Each row was made from one small tree. The marks that hang from a mark follow it in brackets, in alphabetical order. Every link used is in the known rows. Write each row's tree.
(in the rows, 128 means zero)
Known rows:
vozif(bined(lelo(kisa zedamam) pokuf)): [126 159 117 113  81 132 132 159 131 142 167 100 147 176 116 123 161]
vozif(bined): [144 132 219 126  61 126 138 171 117 153 156 108 132 106 133 149 180]
kisa(lelo(bined(vozif) zedamam)): [150 110 130 151 101 200 136 171 126 136 110 111 116 133 137 121 180]
vozif(bined(lelo(kisa zedamam(teso)) pokuf)): [105 161 119 124  83 118 125 142 133 138 126 121 124 181 135 123 148]
kisa(lelo(bined(pokuf) zedamam(teso))): [133 155 137 168  90 155 108 168 115 136  97 141  98 127 150 116 152]
bined(lelo(zedamam(teso)) pokuf vozif): [109 125 162 135  95 139 144 148 129 127  67 149 135 214 176 125 159]
lelo(bined(vozif) kisa zedamam(teso)): [121 162  99 157 105 170 136 167 123 119  89 112 119 151 163  79 154]
bined(lelo vozif): [144  97 194 111  87 172 152 158 150 121  98 123 155 157 154 145 177]
kisa(lelo(bined)): [167 126 170 143  81 186 115 180 136 130 126 114 120  72 126 135 170]
rusof(vozif(bined(lelo(kisa zedamam) pokuf))): [121 131 114 125  94 145 143 146 168 138 163  77 157 182  87 125 165]
teso(zedamam): [137 150 210 154  80 108 152 191 111 161 124 164 121  98 167 131 166]
bined(lelo(kisa) pokuf vozif): [147 133 147 109  99 185 136 162 166 102 121  93 178 188 136 118 154]
lelo(bined kisa zedamam(teso)): [119 192  97 165  94 138 123 175 107 126 108 133 108 109 161  80 148]
rusof(vozif(bined(lelo(zedamam(teso)) pokuf))): [101 112 169 136  82 118 144 131 158 150 108 119 128 188 121 146 164]
bined(lelo(zedamam) pokuf vozif): [130 124 162 126  92 150 151 162 129 129 107 128 159 210 159 125 170]
kisa(lelo(bined(pokuf vozif) zedamam(teso))): [135 125 138 161 100 187 121 160 132 130  79 119 112 171 152 115 157]
pokuf(bined(lelo vozif)): [157  93 199  96 113 174 156 186 177 122  99 104 136 157 137 154 174]
bined(lelo(kisa)): [142 147 139 118  91 158 131 169 144 113 130 127 148 112 136 124 157]

Write each row's tree:
[125 204 104 164  92 135 116 177 112 121 118 121 126 143 157  74 136]	lelo(bined(pokuf) kisa zedamam(teso))
[154 125 136 151  98 198 129 174 131 133 118  96 133 166 133 117 171]	kisa(lelo(bined(pokuf vozif) zedamam))
[140  97 206 110  69 147 144 142 185 139 148  79 166 166  94 158 172]	rusof(vozif(bined(lelo pokuf)))
[148 111 200 111  84 169 144 159 156 116 106 110 172 192 150 139 167]	bined(lelo pokuf vozif)
[125 154 159 158  88 149 137 166 118 129  85 118 134 190 175  94 157]	lelo(bined(pokuf vozif) zedamam(teso))
[123 160 101 133  99 139 138 171 117 126 129 141 132 129 144 111 161]	bined(lelo(kisa zedamam))
[129 142 130 170  92 159 115 164 110 140  86 153  81  94 151 123 160]	kisa(lelo(bined zedamam(teso)))
[125 131 102 125 110 171 151 162 134 119 112 120 145 172 147 110 168]	bined(lelo(kisa zedamam) vozif)
[119 129 111 121 139 163 147 175 160 118  73 124 104 178 146 121 153]	pokuf(bined(lelo(kisa zedamam(teso)) vozif))
[127 138 170 115  66 113 140 155 122 154 152 118 141 180 132 143 176]	vozif(bined(lelo(zedamam) pokuf))
[104 132 102 135 113 161 143 147 134 117  71 143 122 177 165 111 155]	bined(lelo(kisa zedamam(teso)) vozif)
[118  95 161 126  81 133 158 142 151 157 139 108 133 150 105 152 188]	rusof(vozif(bined(lelo(zedamam))))
[167  99 170 135  92 219 129 169 153 124 109  92 131 115 131 135 176]	kisa(lelo(bined(vozif)))
[156 113 148  96 128 192 147 188 187 109 112  87 142 155 121 135 162]	pokuf(bined(lelo(kisa) vozif))
[144 173 103 147  99 174 136 181 128 118 140  77 162 181 141  73 156]	lelo(bined(pokuf vozif) kisa zedamam)
[118 159 109 129 128 131 134 184 144 125  89 146  91 135 141 122 147]	pokuf(bined(lelo(kisa zedamam(teso))))
[109 147 109 134 110 157 137 149 140 113  82 129 139 212 163 105 146]	bined(lelo(kisa zedamam(teso)) pokuf vozif)
[164 140 195 133  77 176 136 179 144 119 125  80 171 167 149 109 166]	lelo(bined(pokuf vozif))
[143 147 156  98  72 148 127 156 159 127 166  84 162 159 109 136 157]	vozif(bined(lelo(kisa) pokuf))
[136  83 199 111  72 150 151 140 179 144 138  91 148 131  98 166 183]	rusof(vozif(bined(lelo)))
[173 113 175 135  90 214 122 172 158 120 118  80 150 149 128 129 165]	kisa(lelo(bined(pokuf vozif)))
[140 106 160 110 122 156 162 188 148 135  98 118 122 177 142 142 181]	pokuf(bined(lelo(zedamam) vozif))
[139 156 107 117 126 141 141 198 142 128 131 121 114 131 126 121 160]	pokuf(bined(lelo(kisa zedamam)))
[145 127 210  98  58 131 133 154 150 142 152 103 156 162 125 157 171]	vozif(bined(lelo pokuf))
